Each row comes from the steps of one path. Every step used is in the known rows, and no mark comes twice. Write the path behind each row, first mark first.
Known rows
g r t v: [ -7  15 -16 -13  17   8  -5 -10   3   9   5  11   5  -9  14  -4  -1   9
  -5  -8  -1  21   6 -14   5  -4 -17  11  14 -24  23 -16 -10   3   5  -5
 -22]
v x: [ -6  -5   1   4   1   4   5 -13   6  21   2  -7  -1  -7  13   2   1   2
  -9  12 -11   8   3  -9  -2  -4   5  13   3  13  -4 -12 -11  -1  11   6
 -14]
u a v x r: [ -7 -13  -3  -2  -7  10   3 -10   9  40   9 -11  10 -10  24 -10  -8  13
 -15   3 -30  -3  10 -10  -5   8  29  32  -8  31  -6 -11  -3 -13   8  -8
 -41]
g u a: [  7 -27  -8  13 -19  -1  -2   4 -10  19 -18  13  15 -10  17 -12   1  -6
  12 -15 -33 -13 -10   5   8 -13  45  16 -19  26  13 -32  21 -22   0   5
 -22]
k x: [ -9  11  -5  17  -6   2   5  -3   1  10   6  -2   9  -7  12  -5  11  -5
  -2   1  -8  19  -3   4  -7  -9   3  13  -4   9 -21 -13  -6  -7  12   2
  -2]
u a v: [  0 -18  -8   9 -10  -3  -2  -6   0  27   3   2  21 -23  18  -9   2   4
   0  -1 -31  -4  -2  -5  -2  -5  34  19 -16  20   1 -32  15 -19  -5  -4
 -32]
b r g u a v: [ -8 -33 -11  -5 -33  15  11  -4 -14  10 -18  28  22 -15  16 -13  -6  -9
   4 -15 -55   2 -12  10   7 -16  45   8 -12  23  11 -38  15 -18 -17 -18
 -38]
g u: [  5 -19  -2   7 -12  -1   4   5  -7   8  -9   7   8  -2  14  -4   0  -5
   7  -8 -24   1  -2   7   6 -18  26  10 -13  15   9 -24   8  -8  -3   4
  -7]
t r b: [-14   0  -3  -2   1   9   0 -10  -4  20  13 -13  12   2  12   1   3  17
   1   4  -7  31  -1  -4  -4  -2  -8   7   7  -9  -1  -4   1   8 -11   4
 -13]
k x r b v a: [-17  14 -11 -12  -7   4  11  -8  24   9  10 -20  10  -1  19   4   5  21
  -2 -10 -23  47 -11  12  -9  13 -15  20   9   2 -31  14 -11  -2   9 -15
  -4]
k x r: [-12  18  -4  10  -3  10  12   1   3  12  15  -9  10   9  10  -4   1   6
  -8  -5  -8  24   2   9  -9  -4   2  15  -4  12 -24   4 -16  -1  15  -3
  -2]
a v x: [ -5  -9   0   1  -1   1   4 -17   8  28   9  -9   6 -21  22  -1   0   3
 -12  14 -23   6  12 -15  -4  -3  11  21   2  16  -6 -19  -5  -5   2  -1
 -27]
u a: [  2 -12  -8  11  -9   1  -1  -4  -4  17  -3   6  17 -10  10  -6   2   1
   1  -3 -21  -4  -9  -2  -1  -7  28  13 -13  18   2 -25   7 -16   3   1
 -18]
r b v x k: [-13  15  -6  -1  13 -16   1 -20  21  32  -8  -6  -3 -18  20   5   9  17
 -20  11  -1  22   6  -7  -4  17 -20  28  25   0 -23  19  -7  -6  10   1
 -20]
v a u g r: [  3 -33  -6  -4 -28   8  -3  -1 -26   9   7  -1  13  -1  11   0  12  -1
  19 -20 -47   5 -29  19  12 -12  24  21 -14  10  24 -31  22 -21  -7   8
 -30]
g r t v b: [ -6  14 -21 -16  19   1  -6 -17   4   9   5  13  12 -12  11  -1 -10  14
 -17 -12 -14  32  11 -12  -6   2 -14  14  14 -27  17 -24   0  13  -5 -12
 -24]
g r c: [ -7   8 -13 -10  -5   2   0  -5 -21   9  19  13  -1   5   0  -6   7  -6
   3  -8  -6  16 -12  -1  14 -22 -10   1   0   2  11 -13 -12  11  10  -6
  -2]
b r c: [-14   2   5 -10  -9  17  10 -10 -23   3   7  18  -1  -3   3  -2  -1  -8
   4   5 -18  25 -14   5   1 -18   2  -7   4  12  -9 -15 -19  -3   3 -12
   6]
u g r b: [ -7  -5 -14 -14 -11  -8  -1 -12 -13  19   8  -2   2   5  11   0   3  13
   0 -11 -15  11 -11  10   9 -10   0  20   6 -10  28  -3  19  -6  -2   8
 -17]
g r: [-10   2 -10  -4   0  -4   1  -5  -9  10  13   1   4   5   9  -1   6  -1
  -7   4 -10  16  -6   2   8 -17  -5  10  -2   1  14 -12  -3   7   6   1
  -4]
r g u a v: [  3 -34 -20   5 -28   0   3   1  -2  17  -9  20  27 -16  14 -14  -2  -4
   6 -25 -47 -13  -5  -1  11 -15  46  12 -20  20  15 -40  21 -14 -15 -10
 -44]
u g r: [ -2 -10 -11  -6 -10  -3  -1   1 -20  14   5   1  -1   3   8  -5   6   0
   1  -6 -22   6  -6  12  10 -17   7  16  -8   0  25 -12  10  -8   0   8
 -15]
b v x r g u: [ -8 -17 -20 -15 -12   6  14   0  17   7 -15   6   3  11   5  -5  -8  12
 -11 -12 -33   8  13  -2   9  -4   1   8  -4  15   5  10 -14  10   5 -13
 -27]
x v: [  1  -3  -3  17   8  -2  16   3  -4  11  11   8   3   3   3  -5   2   9
  -1   2 -12  12   5 -10   7 -10  11   7  -1  17  -8 -16  -6  -9   2   2
  -2]
u g r t v: [  0   0 -18 -16   5   6  -6  -3  -6  10  -3  13   2 -11  14  -7   2   8
   3 -17 -14  11   7  -2   5  -6  -5  18   6 -22  33 -17   5 -14   2   1
 -33]
x r t v a: [  2   6   1 -14  12  23   6  -3  18   3  14  -6  16   0  19  -2 -12  18
   2 -14 -17  32   5  -6  -9   7  -6  13   6 -12  -1 -16 -28  -6   4 -15
 -21]
v a u: [  4 -29   5   8 -16   9   3  -8  -9   6   8  -3  24  -6  11   3   9  -2
  13 -10 -43  11 -24   3  -1  -6  24  12 -11  14  -3 -34   3 -16  -6   3
 -18]
a u g: [  5 -33  -4  11 -20   7  -1  -1 -21  16  -5   9  16  -8   6  -4   5  -1
  10 -16 -41 -11 -15   8   2  -7  33  17 -17  12  14 -24  22 -27  -9  14
 -26]
x r b: [-12   7  -2  -8   0   6  10 -12   5  15  19 -14  12  17  11   2  -9  25
 -14  -3  -8  22   1   0  -5   3  -2  17   9   0  -5  11  -8   6   5  -4
  -4]
v a u g r t: [  0 -34 -11 -18 -24  19 -10   4 -19   5   7   5   8  -9  11  -3   9  -5
  24 -28 -46   2 -26  15  22  -8  18  23  -6  -3  29 -33  18 -18  -3   9
 -39]
x r: [ -5   0   0   1   2   8   9   0  -1  12  15  -8   9  15   6  -3  -8  13
 -11   1 -13  16   4   3  -4  -7   5  11  -6  11  -7   1 -18   4   7  -2
  -2]
a u g r c: [  0 -22 -14  -5 -28   7  -6  -2 -39  16  10  22   5   1  -2  -9  13  -6
  18 -29 -32  -7 -24   7  17 -19  15  13 -13   9  27 -22  16 -15  -1   4
 -25]
x v a: [  5  -8   3  11   4   2  19   4   3   6  15  -3   6   1   9  -3   5   7
   9  -1 -27  23  -9  -2   5  -9  12   7  -2  19 -13 -29 -10 -10   3   0
  -4]
a v: [ -4 -10  -3   4  -2  -4   3  -7   0  19  11  -5  14 -17  17  -3   0   4
  -6   5 -24   8   6  -8  -4  -9  13  14  -9   8  -2 -23   1  -5  -9  -5
 -18]
t r g u: [ -5 -20 -14   4 -14  16   5  11  -9   3  -3  10  14   8   0 -10   1  -3
  11 -18 -27  16   1   5   8 -24  11  -7 -13   3  11 -24  -1  10 -17   2
 -25]
a v b r t: [-17  -8  -5 -23   1  19   2 -19  -4   9   6   9  10 -28  16  -1 -19   4
 -16   6 -39  33   3   3  -6   1  10  16   6  -4  -8 -27   3   0 -17 -17
 -23]
x r b v a: [ -8  -1  -7 -22  -2   1  10  -7  22   8  12 -19   9   7  17   5  -6  26
  -4  -3 -28  39  -7   6  -6  11 -11  14   6   0 -12  11 -10   4   2 -17
  -5]
k x r t v: [-10  28  -9   1  11  21   5  -4  17  11   6   3  12  -5  16  -8  -4  13
  -7 -16   3  30  16  -6 -12  10 -12  18  11 -13 -13   0 -23  -8  16 -10
 -17]

Write each row's path
[  0  -9   0  24 -13  13  17   1  -3   9  12   3  16  -7  11  -3  19  -5
  17 -17 -36  21 -21   3   5  -1  24  19  -6  27 -29 -31   5 -26   5   3
 -17] -> k x v a u
[  2 -36  -8 -10 -25   0   0  -9  -2  12 -10  -5  15 -16  13   4   9  16
  18 -21 -55  12 -26  11   2  12  19  23  -4   3   7 -14  27 -27 -14   2
 -32] -> r b v a u g
[-11 -18  -5  -9 -23  17  16  -1 -13  -9 -12  23  10   4   4  -4  -4 -10
   3  -8 -37  16 -10  15   8 -25  17  -4  -3   9   8 -22  -4  -3 -12 -10
  -9] -> b r g u
[  2 -35 -17   3 -27   5   6  -8   7  28 -13  14  18 -21  19 -14  -1  -3
   1 -17 -45 -19   2  -8  10  -8  44  20 -11  26  12 -34  16 -13  -3  -7
 -54] -> r g u a v x
[  8 -26   4  17  -8   9  17   2  -9   7  11   3  18   0   6   0  11   5
  14 -12 -42  11 -19  -4  11  -3  27  13 -10  24 -11 -34   5 -19  -5   3
 -17] -> x v a u
[ -1  23   4  21  24  -6   3 -17  12  30  -5   0   8 -15  20  -1   8   8
 -20   8   7  18  19 -15 -20   4 -11  26  15   3 -18  -8 -23 -16  10   2
 -26] -> t v x k
[-12  -1 -13 -11   2 -11   2 -15  12  12  -4  -3   6 -13  11   5   1  19
  -8   2 -15  23  -2  -8  -3   7 -11  11  10  -6  -3   8   5   2  -2  -7
  -6] -> r b v
[  6 -31 -20  10 -26   5   4   6  -5  10 -16  24  22  -3   3 -11   0  -7
   9 -27 -37 -11 -12   3  12 -20  38   4 -20  17  16 -33  15 -11  -3  -3
 -29] -> r g u a
[  7 -33  -6   5 -21   2  -4 -10   2  40 -14   5  11 -26  33 -11  -1  -1
   6  -5 -41 -18   1  -7   8  -3  50  30 -14  33   9 -36  21 -24   0   1
 -46] -> g u a v x
[ -6  -9 -20  11 -31  15  10  10   1  12  -8  14  23  10   6 -16  -2  -3
   2 -36 -32   0  -8  15   6 -10  33  14 -17  23  -4 -13   4  -9  10  -9
 -27] -> k x r g u a
[  7 -23  -2  24 -26  13  15   7 -13  11   4   7  13  -9  11  -8  20  -2
  27 -26 -46  10 -22  13   5  -2  35  26 -12  29 -18 -33  18 -41   1  11
 -28] -> k x v a u g
[  7 -30  -6   2 -19   6  12   7 -23  10  11  10   6   6   8  -5  13   4
  22 -22 -49  10 -24  12  22  -9  27  21 -11  21  15 -33  21 -24  -5   8
 -28] -> x v a u g r
[  1 -29 -17   1 -26   9   8   7   1  18  -1  13  27   3  11 -18 -12   5
  -1 -29 -46  -9   3   4   8  -9  43  17 -23  23  11 -25   9  -7  -9 -16
 -42] -> x r g u a v
[ -9 -12  10 -12  -8  36   6 -14  -7  -4  -4  14  19 -20  19   4   2  -1
  12  -7 -42  31 -20  -2  -5   5  11  10  11  -7   1 -36  -7 -27  -8 -13
 -30] -> b r t v a u
[ -2 -30 -19   9 -24  15  -1  11 -11  14 -12  17  22   0   4 -15   2  -5
  16 -25 -36   1  -7   4  10 -21  32  -1 -21  14  14 -31  12  -4 -14   2
 -40] -> t r g u a
[  6   0  -1  -5  11  16   2  -5  15   1   4   1  17 -19  19  -1  -1   8
   8 -10 -17  29   0 -11  -8   1  -3   7   9 -14   2 -32 -16 -11   1  -8
 -22] -> r t v a
[-12  -1 -11 -15   2  -8   3 -24  22  24  -7 -10  -2 -16  16   8   2  20
 -12  13 -13  19   3 -14  -3  11 -14  18  19   0  -5  11  -2   3   9  -3
 -16] -> r b v x
[  7 -32  -8   8 -22  -4  -3   0  -8  28 -13  12  19 -22  26 -15  -2  -3
  10 -13 -42 -14  -4   0   7  -8  51  23 -23  28  12 -37  28 -23 -10  -3
 -36] -> g u a v
[-18  16  -4   9   1  12  24 -10  -8   7   3  14   4  -7   6  -4  -1   3
 -13   7 -26  49  -3  11 -11  -3  11  13   9  18 -38 -19  -2  -9  -2  -9
   1] -> k x v b r
[  7 -14   5  12  -5   8   6 -10  -2   6   1   1  30 -12  17   3   9   8
  10 -12 -38  21 -13  -9 -15   1  16  14  -6   0   0 -38  -1 -22  -8  -2
 -27] -> t v a u
[-12   0   2   2   7   7  21 -10 -11   5   4  16   5   0   3   0 -11  12
 -13  13 -34  39  -1   3  -6  -6  13   6   6  17 -19 -21  -2  -6 -12 -11
   0] -> x v b r
[  6   2   4   6   7   2   9  -8  11   6   5  -7  22 -10  19   0   3  11
   4  -2 -21  32  -3  -9 -19  -3   2   8   0  -6  -5 -31 -15 -12  -4  -7
 -12] -> t v a
[-12  -6  -6 -16  -1   7   2  -7  12  11   6 -20  10 -10  16   3   8  20
  11   1 -28  48 -10   1  -6   4 -18   4   7  -8 -11  -3   0   6 -13  -3
 -17] -> t r b v a
[ -6 -22  -7  -9 -16  -2   1 -16   6   9  -3  -7  20 -15  16   8   8  16
   8 -10 -44  21 -26  -3   0  10   6  17   2   1  -5 -10  14 -12 -10  -5
 -20] -> r b v a u
[ -4 -26 -11  -1 -22   2  -4  -2 -30  15   2   7   8   2   4  -4   9  -2
   9 -17 -37  -6 -16  10  12 -13  21  24 -14   9  28 -19  23 -17  -5  12
 -29] -> a u g r
[-10   2   0 -12  -5  14   8 -16 -23   6   9  18   7  -6  -2  -3 -10  -2
  -9   1 -29  38 -11   6 -10 -14   4  -3   2   7 -14 -22 -10   7  -9 -17
   3] -> v b r c
[ -2  13 -10  -9  21  14  -1  -8  15  10   9   3  19  -3   9  -5 -25  26
 -22 -14 -17  34  22 -12 -18  13  -5  15   8 -18  -2 -10 -13   5  -5 -15
 -23] -> x r t v b
[-19 -10 -11 -11 -10   9  17 -20  -7   3   8  14  25 -12   2  -3 -16   6
 -22   4 -48  38   0   4 -15 -10  11   3   2  -1 -10 -28  -2   9 -27 -23
 -23] -> a v b r g
[-16  -7   1  -9  -3   5  10 -20 -10  11   6   2  16 -20  14  -2 -15   5
 -19  16 -44  37   2   6 -18  -5  18  14  -1   6 -15 -28   5   0 -23 -17
 -15] -> a v b r
[ -1   8  -8  -2  14  10  -1  -8   9   7  -1   9  13 -17  13  -4  -4   9
  -3  -8  -4  17  11 -17  -7   1  -5   9  12 -19   8 -21 -12  -7   2  -4
 -21] -> r t v
[-10  11   2  -2  11   7  10 -20  -5   7  -6  12  19 -11  12   1 -14  14
 -21  10 -28  48   6  -2 -32  -1   3   7   9  -8 -10 -22  -8  -8 -17 -16
  -7] -> t v b r
[-16 -20 -16  -6 -19  11  10 -18  -7  11  -2  21  29 -21   4  -8 -15   4
 -17  -5 -55  24 -10   6 -11  -6  30   7  -6  10  -5 -36  11  -5 -23 -23
 -36] -> u a v b r g
[-18  -4 -11  -8  -8  13  16 -15  -9  -7   1  16  19  -1  -6   2 -14   4
 -20   2 -38  40  -4   9 -11 -14   3  -3   4  -3  -8 -21  -7  14 -17 -16
  -7] -> v b r g
[  8 -33 -13   7 -17 -10  -5  -6  -3  28 -13  12  27 -26  21 -15  -9   4
  -2 -18 -54  -2   1   3  -5  -4  54  27 -24  22   6 -45  36 -15 -20  -8
 -38] -> g u a v b
[-16  -2 -20 -15  -1   7  13  -7  20   9   0  -1   3   9   0  -1  -9  17
 -22  -4 -25  18  13  -9   0   2 -15   4   4   6  -7  17 -26  16   8 -15
 -21] -> b v x r g
[  2  -3  -7  14  13  -6  14  -5   0  11   9   8  11   0   0  -5  -7  17
 -14  -2 -26  25   7  -9  -5  -4  14  11  -2  13 -13 -23   4   0  -9  -4
  -4] -> x v b
[ -6 -26 -16  -4 -27  11   7  -6 -15   3 -22  29  24  -7   2  -8 -14  -3
  -6 -18 -57  15 -16  18  -1 -14  42   5 -11  18   6 -36  18  -6 -20 -14
 -26] -> v b r g u a
[ -6  11   4  16  13  -4   4 -10   6  27   2  -5   0  -9  15   0   8   0
 -16  12   3  10   7  -2  -5  -3  -1  24   9  15 -21  -4 -20  -8  12   8
 -17] -> v x k
[-10 -16 -16  -4 -12  15   9 -12  11  32  10  -1  19  -2  10  -9 -11  13
 -18  -9 -33  -5   8 -12   2   1  23  19  -7  22  -2 -10  -8  -3   3 -15
 -49] -> u a v x r g
[ -4  14 -12  23   6  -2  18  -5   5  14   8   6  10  -7   5  -6   2  11
 -11  -7 -21  34   5  -2  -9  -3  11  17   1  14 -33 -20   4  -4   1  -1
  -3] -> k x v b
[  4 -21 -15   6 -18   2  10   4  -3  -1  -9  17  16   3   0  -5  -2  -4
   5 -20 -29   4  -2   3   8 -25  19  -1 -11   6  16 -25   1   5  -8  -3
 -16] -> r g u
[-11 -21 -23 -19 -20  -9  -7 -13 -15  19  -9   7   6  -8  11   1  12  16
   3 -19 -38   6 -18   6  13   5   5  26   1  -6  29   3  34 -14  -9   5
 -32] -> a u g r b v
[ -8 -23 -12  -8 -22   0  -3 -13 -24  21   4   3  11   1   8   2   9  11
   6 -21 -30   0 -23   9  14  -2  13  28   1  -3  31 -10  30 -16  -8  12
 -28] -> a u g r b
[  4 -35 -24   6 -25  -4   2  -6   0  19 -11  21  36 -19  10 -15 -13   4
  -7 -30 -60  -1  -1   1   0 -10  49  18 -20  15   9 -46  29  -4 -25 -15
 -45] -> r g u a v b
[ 12 -37   1  16 -18   9  14   7 -17  10   5   8  11  -3   5  -3  11   6
  25 -20 -54   0 -19   8  10  -5  39  20 -16  26   0 -37  18 -35  -9   9
 -28] -> x v a u g
[ -9  -2 -12  -1  -5  12  16   1   3   0  17   3  17  23  -7  -2 -12  11
 -14 -11 -18  16   5   1   0 -11  -4   0  -4   1   0  -1 -24  14   3  -9
 -10] -> x r g
[-14  -7 -24 -25  -8 -15  -3 -10  -4  17  -7   1  -4  -4  12   1   5  18
  -2  -9 -23  16  -7   8   9  -1 -10  21   7 -12  25  10  21  -5  -3  -1
 -16] -> u g r b v
